Each row comes from the steps of one path. Every step used is in the known rows, and no mark comes twice. Write the path behind each row, first mark first.
Known rows:
t > s > x > u: [-28.9  -1.9 -15.5   6.9   6.7 -22.6   6.3  -1.1  17.1 -22.1  16.1  15.8
 -17.0   1.1 -13.8  11.6 -14.5   7.0]
s > t > j > x: [ 16.3  -7.5  20.9 -37.5  10.7 -34.9  13.3   6.2   7.0  13.5  -8.5 -11.8
   0.8   5.4  13.6  -2.0  13.3 -15.8]
u > t > j > x: [ 12.9  -3.2  25.2 -32.6   9.1 -15.1   8.4   4.7 -24.5   6.7   0.9  -0.3
   1.5  12.8  19.4  -5.1   5.5 -16.4]
j > x > s > t > u: [ 25.9  12.0   9.7 -24.3 -22.5 -10.9  11.1  -0.7  25.7  15.8 -28.2  -9.3
   1.7 -11.3  30.9  -6.2   9.3 -11.3]
x > s > t > j: [ 24.7 -11.0   4.1  23.1   9.7  -5.3   0.7   5.6  19.2  36.1 -25.8 -14.4
   0.5  26.0   8.7   0.9  12.7 -15.9]
s > t > g > x > u: [ -2.7   0.8  -2.6 -22.8 -10.8   2.6 -19.1   3.7   1.0 -17.4  33.0  19.4
  15.5 -13.8 -20.9  10.6   6.3   3.0]
t > g: [  2.0  -7.4  -1.9   4.5   5.2   1.4 -12.9  -1.9   1.9  32.1  20.3  -7.0
  22.8 -12.9 -21.1   4.2   4.3 -12.4]
g > t > s: [-17.9  -1.0  10.5  21.6  26.6   3.7   0.6 -10.4   4.2  64.3  14.9  -1.9
  -5.5  19.8 -12.6   2.6  -7.0  -8.9]
g > x > s: [-12.7  -3.9   6.5   0.8  -2.6  16.0 -20.1  10.5  26.4 -60.0 -30.8 -14.3
  14.3  -4.4  -0.7  -0.8  -0.3  -0.6]
g > t > j: [-21.1 -11.8  14.6  15.6  16.4   2.5 -15.0   1.3 -17.1  57.4  19.6  -1.9
  10.7  35.5  -4.4   3.8  -4.3 -23.2]
j > x > u: [-21.2   2.9  -2.4 -28.7  -9.8 -12.6  -2.4  11.7   5.3 -50.2  23.6  13.2
  -9.3 -17.9   0.0  11.7 -12.6   6.5]
x > u: [-23.2   1.4 -17.5   6.9 -16.2   3.7  -8.9   9.7   8.5 -39.0  35.4  11.9
 -11.2 -11.3  -8.3  15.7 -16.4  11.1]
j > x > s > t: [ 23.1   4.1   7.8 -14.5 -12.1 -22.2  13.2   4.8  45.9  -7.8 -50.0 -21.9
  -0.8 -26.6   7.8  -3.7   4.3   3.3]
u > t > j: [ 20.6  -5.3   9.6  21.0   4.8  12.8  -2.6   1.6 -33.6  39.9  18.3   2.9
   1.0  35.0  12.7  -1.9   5.1 -14.1]
j > x: [-10.2  -1.9  13.0 -42.0  -0.7 -28.1   9.0   8.2  11.5 -33.7   4.2 -15.2
  -1.3 -19.2   7.1  -0.5  -3.4  -2.9]
t > g > x > j: [-14.0  -9.0 -17.0   1.0   6.0  39.2 -21.8   0.5 -29.4 -46.8  -4.8  -6.4
  15.9   0.0 -11.8  -7.9  13.1  13.4]
x > u > t: [  9.3  14.3  -1.6   6.1 -28.6  21.8  -1.0   1.1 -32.3  -9.4  29.1  22.9
  -7.5  -9.4   7.1   1.8 -14.7  13.5]
g > x > j: [-22.1  -7.3 -20.0   2.9  -0.8  35.8 -14.8   3.6 -22.1 -71.5  -4.9 -11.4
   2.6   0.6  -3.7  -8.3   6.9  19.1]
u > t: [ 16.2  10.6   5.1   7.4 -22.9  14.3   3.9  -0.9 -27.4   4.9  20.3   3.1
  -3.5  -8.2   9.1  -3.9  -8.5   8.0]

Write each row's path:
[ 25.3  11.3   0.9 -16.1 -28.2 -12.7  11.2  -5.5  19.5  34.7   7.2  -9.4
  -0.9  -8.1  22.4  -3.1  10.5  -8.4] : s > t > u
[ 26.5  -1.1   8.2 -12.3   3.1  -8.9  -2.6  -1.1  23.1  39.6 -30.6  -9.8
  24.5 -25.0 -11.1  -1.7  14.4 -11.7] : j > x > s > t > g
[-39.9   1.6  -9.2   4.3   8.3 -19.2   2.0  -4.1  10.4  -6.2  15.9  20.5
 -12.2   1.0 -17.2  10.6 -19.2   5.4] : g > t > s > x > u
[ 22.0   2.6   5.1  -6.8 -15.6  -8.4   2.0   4.0  44.7 -10.7 -36.8 -19.3
   7.6 -20.1  -1.0  -2.8  11.1   5.6] : g > x > s > t
[-37.5  -8.1 -31.8  18.4   4.4   5.0   4.8  -0.7  -7.6 -63.5 -26.8 -15.2
 -10.8  -3.4  -2.7  -7.2  -8.6  22.7] : s > x > j
[ 21.4   2.7  -3.1  10.3 -16.4 -11.1   8.4   4.7  49.3   0.7 -41.7 -22.5
  -2.9 -22.6   3.1  -1.4   2.6   6.8] : x > s > t
[ -8.1   1.1   1.8   9.0  16.9 -31.1  23.3 -13.9   7.2  16.9  -6.7  -2.4
 -11.8  10.2  -5.3  -4.6  -6.2   0.3] : u > t > s > x
[-14.7  -4.0   1.5 -22.3   2.2  -9.3  -4.0  11.8  -5.2 -29.8  21.5  17.1
  -7.5   3.7   4.4  12.0  -5.8  -4.1] : t > j > x > u
[-29.2  -8.7 -28.7  27.5  20.2   8.2  10.1  -6.0  -7.3 -38.8 -30.1 -11.8
 -17.3  10.7  -3.8  -9.3  -3.9  19.4] : t > s > x > j
[ -1.0  13.6  -1.9   0.0 -22.3   1.8   5.6  -2.3 -27.7 -14.9  18.9  22.3
  -8.0  -9.9   3.9   0.7 -16.7  13.8] : s > x > u > t
[  3.8   0.2  13.7   0.0  -1.0  26.9 -24.3   4.4   5.2 -27.7 -33.5  -3.2
  28.2  -5.6  -2.8  -4.5   5.2  -6.5] : u > t > g > x > s
[-20.2  -4.1 -25.0  26.9  15.6  15.2  11.9  -8.5 -21.6 -31.3 -30.9  -4.9
 -17.3  11.4   1.7 -12.5  -3.6  20.7] : u > t > s > x > j
[-21.9  -7.1  -3.7  10.1  22.9 -41.3  21.7 -10.4  28.7   6.1  -5.7 -12.1
 -13.1   9.5 -12.2  -0.7  -6.1  -1.5] : t > s > x
[ 26.1  -1.7   1.6   5.8   0.5  -2.5  -6.3  -1.6  24.0  44.7 -24.7  -9.9
  24.4 -21.4 -15.7  -0.2  11.9 -10.9] : x > s > t > g
[ -3.0  -0.2   2.1 -27.0  -1.3 -16.5   1.3   9.3   2.1 -17.6  13.8  17.0
  -9.5  -2.3   4.5   9.5  -1.4  -2.9] : s > t > j > x > u
[ 18.8   8.1   6.4  14.7  12.0  20.4   4.2  -9.9 -19.1  28.5  23.7  20.4
 -13.5  21.9  -0.1   0.3   4.7   1.0] : g > x > u > t > s
[-20.8  10.9  12.6 -15.3 -18.8   4.4  -8.9  -5.2  -9.6  43.5  23.4   2.0
  10.9   0.8  12.8  -0.2 -10.1 -16.1] : g > t > u
[ 20.0   8.0   8.3   8.3  14.3  10.7  12.1  -8.2 -17.8  30.5  14.1  18.9
 -18.4  16.2   7.1  -1.0   0.2  -0.2] : j > x > u > t > s
[ 18.6   8.0   1.2  26.6  11.1  18.2   9.2  -9.0 -15.1  35.5  20.5  17.6
 -19.8  19.1   3.2   1.0  -2.6   1.8] : x > u > t > s
[ 16.7   6.3   1.2   2.6  -8.2  20.3 -13.7  -3.1 -32.0  38.0  25.3  21.6
  19.9 -11.7 -12.3   2.3   0.2  -5.8] : x > u > t > g
[ -4.6  -4.6 -13.6   0.2   2.1  45.5 -19.2  -2.1 -44.1 -39.2  -5.3   0.9
  17.0   0.8  -5.9 -11.0  12.8  15.2] : u > t > g > x > j
[ 25.4 -10.9   3.4  14.2   7.5 -15.3   5.2   1.7  10.4  49.4   3.4 -13.2
  -1.4  25.4   3.9   1.7  15.5 -15.3] : s > t > j
